Every row comes from one small tree of marks. The marks that hang from a mark follow it in brackets, in alphabetical order. Every link used is in the known rows. Which tree was each row made from?
Known rows
rudo{bipul{silot} gusi tika}: [  7.4 -10.4   4.2  -5.0  30.5   9.0 -32.5   5.5  38.2 -16.5  -5.0 -19.3
  38.9  10.3  -6.2 -14.3 -28.4  -6.9  27.7 -26.1  -6.2 -21.3  16.9  11.0
   2.1]
guze{palavi{fezet} silot{bipul}}: [-21.4 -31.1  -5.7  36.4 -22.8  -3.9  10.7   6.5   0.6 -18.2   6.8 -24.0
   5.9 -19.1  17.1   9.6 -10.5  16.0  10.7 -33.6  -0.9   0.1  28.9  19.0
 -31.6]
fezet{palavi{guze{silot{bipul vadibus}}}}: [ 18.2  -7.5 -19.0  25.9 -23.5   7.1   7.7   9.0   7.4 -20.8  -4.2  -4.8
  29.1 -36.3  22.2  26.2 -10.6   3.5 -10.9 -37.1  -6.3 -12.3  39.8  28.7
 -41.1]
silot{guze}: [-20.8 -11.0 -12.3  14.5  -1.0  18.4  15.2   5.5   4.5 -13.2  30.5  -5.5
  28.2 -14.0   9.8   5.1  -2.6 -16.9  -3.3 -16.8   4.9   1.9   3.8  13.3
   0.7]
bipul{rudo{tika}}: [-14.9 -16.6  15.7   4.4  24.8  14.2  -6.9  19.4  27.7  15.0   9.2 -11.5
  41.1  12.8   3.0  -8.6 -15.0 -11.9  10.6 -30.5  -3.0  10.9  19.0  19.2
  16.3]
tika{rudo{bipul{silot}}}: [  6.4 -17.9 -31.5  19.8   1.6   9.3  -0.9   3.0  38.0 -14.9   2.6 -11.7
  24.2   6.9 -10.6 -13.0 -19.0  -3.2   1.9 -23.7  25.7  -4.6  19.9  14.1
   4.2]
bipul{rudo{gusi palavi{fezet} tika}}: [-15.2 -24.1  30.2  -2.2  32.5   0.8 -30.2  17.4  34.4   5.8   6.8 -24.3
  51.4   5.1  12.2 -13.9 -31.4 -13.0  46.8 -17.9 -16.9  -1.1  20.5  18.4
 -38.6]
fezet{palavi{guze{silot{vadibus}}}}: [ 15.1  -5.7 -24.1  17.7 -17.2  12.2  21.9  21.4  16.6 -11.2  -5.1   3.2
  39.4 -31.9  17.7  15.0  -6.0  10.8  -2.7 -41.1  -5.0 -10.2  38.2  17.1
 -45.7]
guze{palavi{fezet} silot{vadibus}}: [-24.7 -27.8 -18.9  33.4 -16.7  10.3  25.1  31.3   6.0 -14.3  -2.8 -13.2
  19.2 -18.6  15.0   7.2 -13.5  17.2  23.5 -34.6  -1.8   0.6  37.2  22.3
 -39.0]
rudo{bipul{silot} gusi palavi tika}: [  6.9  -4.7  17.2 -12.8  25.0   5.3 -50.5   7.3  41.8  -0.1  -3.0 -19.9
  45.5  13.3  -1.1 -16.6 -35.1 -15.4  46.9 -22.2  -9.6  -9.0  20.1   7.3
 -23.0]
rudo{bipul palavi}: [-10.3  -8.5   9.3   6.0   6.5   8.8   4.7  17.9  24.3  -0.7  22.8 -11.9
  28.3   6.8  -7.0  -7.7 -23.1 -12.1  26.2 -29.7  -2.4  23.1  19.3   6.9
 -37.7]
pubo{palavi{fezet guze}}: [ -7.5 -12.0  -2.2  30.6  -6.0   8.1  19.7  29.4 -15.0 -17.9  21.2 -31.0
  27.4 -25.3  -8.5   0.9  -6.0   5.7   0.6 -30.5  -0.9  -4.7  33.6   9.7
 -33.1]
guze{palavi}: [-35.1 -11.4 -11.5  19.0 -11.8  10.4  16.1  24.1  -1.8  -8.3  24.7  -5.4
  28.2  -3.9  10.5  -5.9  -2.3   4.5  11.3 -31.2   2.6   8.6  20.1  10.8
  -7.8]
silot{bipul{rudo{gusi}} guze{palavi{fezet}}}: [-45.8 -21.1   6.5  39.1   4.8  -1.8   2.4 -11.6 -15.9 -50.8  23.5 -18.8
  35.9 -21.5  28.0   0.0 -11.6   8.0  19.3  -9.7 -15.8  -4.6   4.1  35.8
 -25.6]
tika{rudo{bipul{silot} gusi palavi{guze}}}: [ 18.0   2.8 -21.8  13.8  11.9  -2.4 -21.0  -4.1  42.7 -29.7   4.9 -17.1
  47.9 -16.4   0.0 -17.6 -16.5  -5.9  31.5 -27.4   7.8 -15.7  30.1  12.3
 -28.0]
guze{palavi silot}: [-21.3 -10.6  -9.3  17.1 -17.1   8.1  19.3  17.7  13.9  -8.6   8.2  -4.4
  25.7 -10.0  19.2   0.9   0.9  16.5  12.6 -46.9  -0.4  10.0  30.3  11.8
 -12.2]
fezet{palavi{guze{silot{bipul{rudo} vadibus}}}}: [ 15.5  -9.0  -3.3  33.0 -19.7   6.0  12.8   6.0  14.7 -21.7 -11.5  -2.6
  43.9 -27.9  28.7  20.0 -10.1   9.8  -9.6 -38.3 -12.5  -0.7  41.2  38.1
 -34.4]
tika{rudo{palavi{fezet guze}}}: [  0.7 -18.6 -23.6  25.4   1.0  -4.5   8.9  17.8  22.2   1.5  23.3 -20.1
  28.9 -27.9  -1.8  -7.2  -7.9  -8.9  19.8 -19.4  17.8  -4.4  31.6   9.1
 -44.2]
rudo{bipul gusi tika}: [-12.9  -7.7   9.3  -5.5  48.7   5.8  -7.9  13.2  31.5 -16.2  13.3 -13.0
  33.1   5.2 -13.1  -8.7 -26.9  -9.3  29.0 -36.3  -2.4 -14.1  18.6   5.8
  -1.5]
fezet{palavi}: [ -6.1 -16.8 -12.3  -0.3 -12.7  15.6   9.4  19.6   7.7   5.7  17.0   2.9
  33.5  -4.7  12.3   1.8 -14.2   0.4  -4.1 -22.8   1.8   2.3  13.3   6.0
 -33.6]
vadibus{silot{bipul}}: [ -7.9  -9.0 -11.4  14.7 -28.9  10.7  -8.5  13.1   9.2  -3.3   4.8 -11.4
  15.0  -6.8   5.4  -4.9 -20.1 -25.5  -3.9   0.6  11.9   9.0  23.3  19.8
  -9.6]
pubo{palavi{fezet guze{silot}}}: [  4.4  -7.4  -2.3  30.5 -10.0   3.2  26.5  23.0  -0.3 -20.5   5.6 -25.9
  25.2 -27.7  -0.1   9.0  -2.2  19.9   1.5 -48.4  -1.3  -4.4  40.2   9.6
 -37.1]
fezet{palavi{guze}}: [  1.6  -4.9 -14.4  10.8  -7.6   7.5  15.3  13.2   5.0  -2.2  20.0  -1.4
  39.1 -23.7   6.1   3.9   1.4   6.2  -5.9 -29.9  -2.2  -5.5  20.9   7.3
 -36.5]
palavi{fezet guze{silot{bipul}}}: [ 14.1 -18.4  -7.1  39.7 -17.3  -7.9  13.5   2.3  14.2 -22.8   7.5 -33.4
  16.0 -37.7   5.4  16.3  -1.4   7.6  -3.9 -32.8  -3.2 -12.4  32.1  19.4
 -29.6]
silot{bipul{rudo} guze{palavi} vadibus}: [-45.0 -13.4  -3.5  46.5 -10.2  12.6  10.1   3.4 -22.6 -34.8  17.2  -6.6
  35.1 -17.4  24.8  11.2  -8.7  -7.8   8.0 -14.7  -8.8  16.2  18.4  44.5
  -1.9]
tika{rudo{palavi{fezet}}}: [ -8.5 -30.3 -23.2  15.7  -0.9   1.9   0.7  21.3  25.0   8.8  18.4 -15.7
  25.8  -8.8   3.0  -5.5 -23.2 -15.7  21.8 -15.8  22.4   3.9  22.6   6.7
 -42.8]

Write each row's tree
[-22.3 -28.6   7.2  38.0  -8.6   9.3  -7.1   5.3  -3.7 -17.5  14.1 -24.3
  33.3 -18.9  23.0  15.1 -29.2 -21.7  20.2   6.3 -11.0  16.2  17.8  41.2
 -48.0]  silot{bipul{rudo{palavi{fezet}}} guze vadibus}
[ -6.6 -24.8  -9.0  29.7  -4.5  12.8  -9.0   5.2  11.0 -16.2   5.6 -24.6
  26.7 -13.7   2.4   1.9 -33.5 -15.8  35.8   2.1  -8.4   6.8  16.0  24.4
 -60.8]  rudo{bipul{silot{guze vadibus}} palavi{fezet}}
[ 14.1 -19.8  -4.7  36.7 -24.8  -1.4  -1.4  15.9  17.1 -16.7  -1.9 -31.8
  21.0 -38.1  15.8  22.0 -19.2  -9.8  20.5 -24.3  -8.8  -4.1  46.6  27.0
 -62.0]  rudo{palavi{fezet guze{silot{bipul vadibus}}}}
[  9.6   1.4  -7.0  37.6 -23.4  11.3  10.2  20.2  -9.9 -37.9  -3.4 -22.2
  25.7 -32.3  13.3  25.2  -9.5  -4.5  -8.8 -41.1   3.3  -4.8  54.2  29.2
 -15.1]  pubo{palavi{guze{silot{bipul vadibus}}}}
[ 12.9  -6.0  -0.8  41.3 -16.3   6.4  12.8   8.6  23.5 -28.5  -6.8 -18.1
  40.7 -24.9  18.6  16.9  -7.4   0.1  -4.9 -37.8  -8.3   0.6  45.4  43.1
  -3.6]  palavi{guze{silot{bipul{rudo} vadibus}}}
[-11.0 -14.1  23.4   4.3  21.3   7.0 -47.3  21.0  23.5 -11.8  -2.7 -18.0
  52.8   2.6  26.0   2.7 -42.5 -34.7  35.1 -13.8 -14.1  -4.7  34.3  36.4
 -13.4]  silot{bipul{rudo{gusi palavi tika}} vadibus}
[ -2.0 -21.1  10.3  45.3 -12.3   1.6  -4.2  18.6   7.4 -12.9  10.0 -32.0
  36.7 -23.9  14.1   5.6 -20.5 -13.4  20.5  -9.8 -14.6   8.1  35.4  39.0
 -49.8]  silot{bipul{rudo{palavi{fezet guze}}} vadibus}
[ 10.0   3.8  11.4  16.8  -0.8  10.3  -4.6  18.4  42.1 -27.8  -5.9 -10.3
  65.9 -20.3  33.5   0.7 -12.9  -1.8  31.3 -39.7 -18.1  -2.7  46.5  32.4
 -35.5]  bipul{rudo{gusi palavi{guze{silot{vadibus}}}}}
[-13.4  -8.4  17.0  -2.7  37.9  11.7 -16.5  16.6  34.9  -6.7   5.0 -11.5
  54.7   9.0  12.0 -11.7 -18.9 -10.0  20.4 -28.7  -8.6  -9.4  17.9  20.4
  12.5]  bipul{rudo{gusi tika}}
[  4.9  -7.7  13.2   1.3 -17.0  16.1 -45.4   9.3  37.4 -11.2  -3.3 -17.3
  67.1  12.8  32.8 -19.7 -23.5  -9.0  29.4 -11.1 -15.4   0.8  18.4  26.7
 -20.3]  bipul{rudo{gusi palavi} silot}
[-29.3 -29.2 -28.3  40.8 -24.6  15.8  -4.2  10.5 -16.4 -23.6   4.8 -20.1
  25.5 -23.2  15.7   1.2 -12.0   3.8  22.8   0.0  -0.1  -4.2  14.8  29.8
 -28.7]  bipul{silot{guze{palavi{fezet}} vadibus}}
[-44.4 -27.5  -8.7  42.2 -12.3  -2.3  11.3  -5.0 -29.0 -27.9  33.4 -22.4
   7.0 -29.8  14.2   9.4  -6.5   0.4   9.2  -9.1  -1.2   1.8   7.1  22.7
 -28.7]  silot{bipul guze{palavi{fezet}}}
[-44.9  -3.1 -14.9  25.4 -25.5   6.8   4.7  -5.9 -19.4 -22.6  16.0  -5.2
  15.2 -22.0  14.1  -3.2  -3.3 -15.3   6.7   2.4   4.5  12.7  12.3  24.9
 -13.2]  vadibus{silot{bipul guze{palavi}}}
[-13.2 -25.2  19.0   4.7  37.6  -1.1  -6.9  18.6  27.5  17.5  15.6 -25.3
  19.8   4.0 -21.3  -6.6 -32.7 -13.6  42.0 -26.8  -7.9  12.2  20.6   1.8
 -50.0]  rudo{bipul palavi{fezet} tika}
[ -3.7  -5.7  -1.8  15.3  -4.1  17.8 -23.9 -12.2  21.8 -33.7   5.4 -13.1
  62.0  -1.1  27.6  -8.9  -9.2  -4.7   8.6  -6.5  -9.7  -8.0   1.7  33.2
   7.3]  bipul{rudo{gusi} silot{guze}}
[ 14.7 -14.1   1.4  28.1  -7.0  -2.8  -9.4   6.6  23.1  -6.8   7.4 -37.1
  30.1 -14.6 -14.4 -10.7 -18.7   6.1  31.3 -20.7 -13.3   2.9  23.8  10.5
 -57.5]  rudo{bipul{silot} palavi{fezet guze}}
[-19.0 -16.0  -4.6  25.4 -27.4   3.5   7.4   6.3   4.2 -18.5   5.7 -11.9
  17.6 -13.8  21.9  10.3  -2.1  10.3   3.2 -40.9   0.4   6.3  29.7  18.1
  -8.8]  guze{palavi silot{bipul}}
[  4.0 -10.9  12.5  16.5  -5.9   6.2  -7.0  -2.0  36.0 -37.0  -4.1 -12.4
  45.6  -2.9  32.2   7.6 -16.3   0.5   1.4 -34.7  -8.5  -5.5  23.0  32.0
  -0.4]  guze{silot{bipul{rudo{gusi}}}}
[-10.0  -6.4  15.4 -19.7  25.1   9.4 -37.2  20.8  29.4   7.5  12.9 -12.6
  48.3   2.2  12.7  -9.0 -25.4 -29.2  38.4 -22.9  -4.6  -9.6  22.2   4.5
 -21.7]  rudo{gusi palavi tika}
[-20.9 -13.0 -17.7  23.8 -20.8  18.4  20.0  30.0  10.2 -14.8  -1.9  -2.0
  27.7 -14.6  22.0   7.8  -9.9   8.6  17.6 -41.1   2.4   7.3  39.5  22.2
 -16.3]  guze{palavi silot{vadibus}}
[-45.6 -28.7 -21.3  47.8 -13.4   6.1  12.5   8.2 -30.5 -35.2  21.5 -21.3
  11.7 -33.0  15.4  16.3 -14.1  -6.1  13.8  -1.9  -2.0  -2.5  18.9  33.2
 -33.4]  silot{bipul guze{palavi{fezet}} vadibus}
[-12.5  -7.6  16.1  11.9 -28.0   9.6 -20.7   9.1  19.6   6.3   2.9 -10.7
  35.3   7.2  15.8 -12.6 -25.5 -26.7  17.0  -0.6  -4.9  30.9  25.3  30.1
 -28.6]  vadibus{silot{bipul{rudo{palavi}}}}
[  6.5 -16.9 -18.1  22.5 -12.5  23.4  -4.2  20.1  24.8 -17.5  -4.6 -15.5
  29.0   4.7  -3.7  -5.3 -27.9  -7.3  12.8 -17.3   0.1   0.3  27.3  21.4
  -7.9]  rudo{bipul{silot{vadibus}}}
[ -2.6 -12.9  29.3   6.0  38.2  -7.6 -22.0  12.0  30.1  -0.9  10.3 -30.4
  58.5 -12.9   6.0 -13.1 -18.4  -4.7  43.9 -26.1 -21.2  -9.9  27.9  18.3
 -39.3]  bipul{rudo{gusi palavi{fezet guze} tika}}
[ 16.3  -3.7  -7.5  17.9 -22.9  -1.4   9.0  -2.1  10.9 -14.8   4.6  -7.2
  29.9 -33.6  18.7  18.9  -1.0   9.6 -15.5 -40.9  -6.2 -10.0  28.4  13.7
 -38.4]  fezet{palavi{guze{silot{bipul}}}}
[  7.4   6.3  -0.1  19.6 -11.6  11.4  19.1  22.0   3.1 -21.0   7.0 -14.8
  32.8 -24.3   5.8   9.3   3.9   9.3  -8.5 -55.4   1.3   2.4  43.3  12.8
 -13.2]  pubo{palavi{guze{silot}}}
[  5.8 -11.7  15.4  -3.5  13.9   8.2 -37.9   9.6  38.0  19.4  -1.0 -22.5
  32.9  16.0  -9.7 -13.6 -31.4 -17.5  36.8 -23.8  -4.9  10.1  19.0   6.3
 -20.1]  rudo{bipul{silot} palavi tika}
[ -2.2 -14.3 -27.7  23.8 -25.9  27.8 -13.2   9.5   7.2 -17.7   4.9 -11.4
  37.8 -13.0  20.0   8.1 -15.4 -20.0   1.7  -1.4   2.4  -6.9  13.5  29.7
  -0.2]  bipul{silot{guze vadibus}}
[-11.4 -24.7 -21.6   6.5  11.5   0.2 -10.9  16.9  31.1 -11.2  15.9 -16.1
  35.7 -12.3  13.2  -9.1 -27.9 -14.5  30.6 -13.2  18.1 -13.9  22.8  10.7
 -48.0]  tika{rudo{gusi palavi{fezet}}}
[-45.1 -14.0 -18.3  38.2 -15.7  11.8   7.5   7.2 -26.8 -35.1  23.5  -9.1
  21.2 -26.2  24.7  15.3  -9.3 -16.9   5.7  -9.8   3.0   4.1  19.1  31.8
  -7.7]  silot{bipul guze{palavi} vadibus}
[ 13.2 -20.0  15.6  19.7   6.1 -13.1 -18.1   1.8  25.6   7.9   3.4 -36.2
  23.5 -28.8   3.9  13.6 -14.5  -9.4  24.4 -35.2 -11.4  -5.3  38.3  13.4
 -45.3]  rudo{palavi{fezet guze{silot{bipul}}} tika}
[-43.9 -13.8  18.4  23.8  19.7   2.8  -8.0  -8.7 -12.2 -12.4  22.1 -12.9
  34.1 -10.1  14.6   4.7  -5.2  -8.3  14.8 -22.7  -8.6  14.4  11.1  31.0
  17.4]  silot{bipul{rudo{tika}} guze{palavi}}
[ -4.2 -10.0  10.4  14.5 -20.0  17.9 -26.8  -5.1  19.0  -1.3  12.7 -14.5
  53.4   3.3  28.1  -7.5 -11.6 -14.4  17.5  -4.7 -11.1  20.7   6.9  29.8
 -13.6]  bipul{rudo{palavi} silot{guze}}
[-48.1 -17.2 -15.1  36.3 -22.9  -2.3   5.6  -5.4 -26.8 -22.0  16.3 -17.2
   4.3 -31.0   5.7  -1.1  -9.1  -6.3  13.8   6.5   1.9   7.2  10.9  24.7
 -38.3]  vadibus{silot{bipul guze{palavi{fezet}}}}
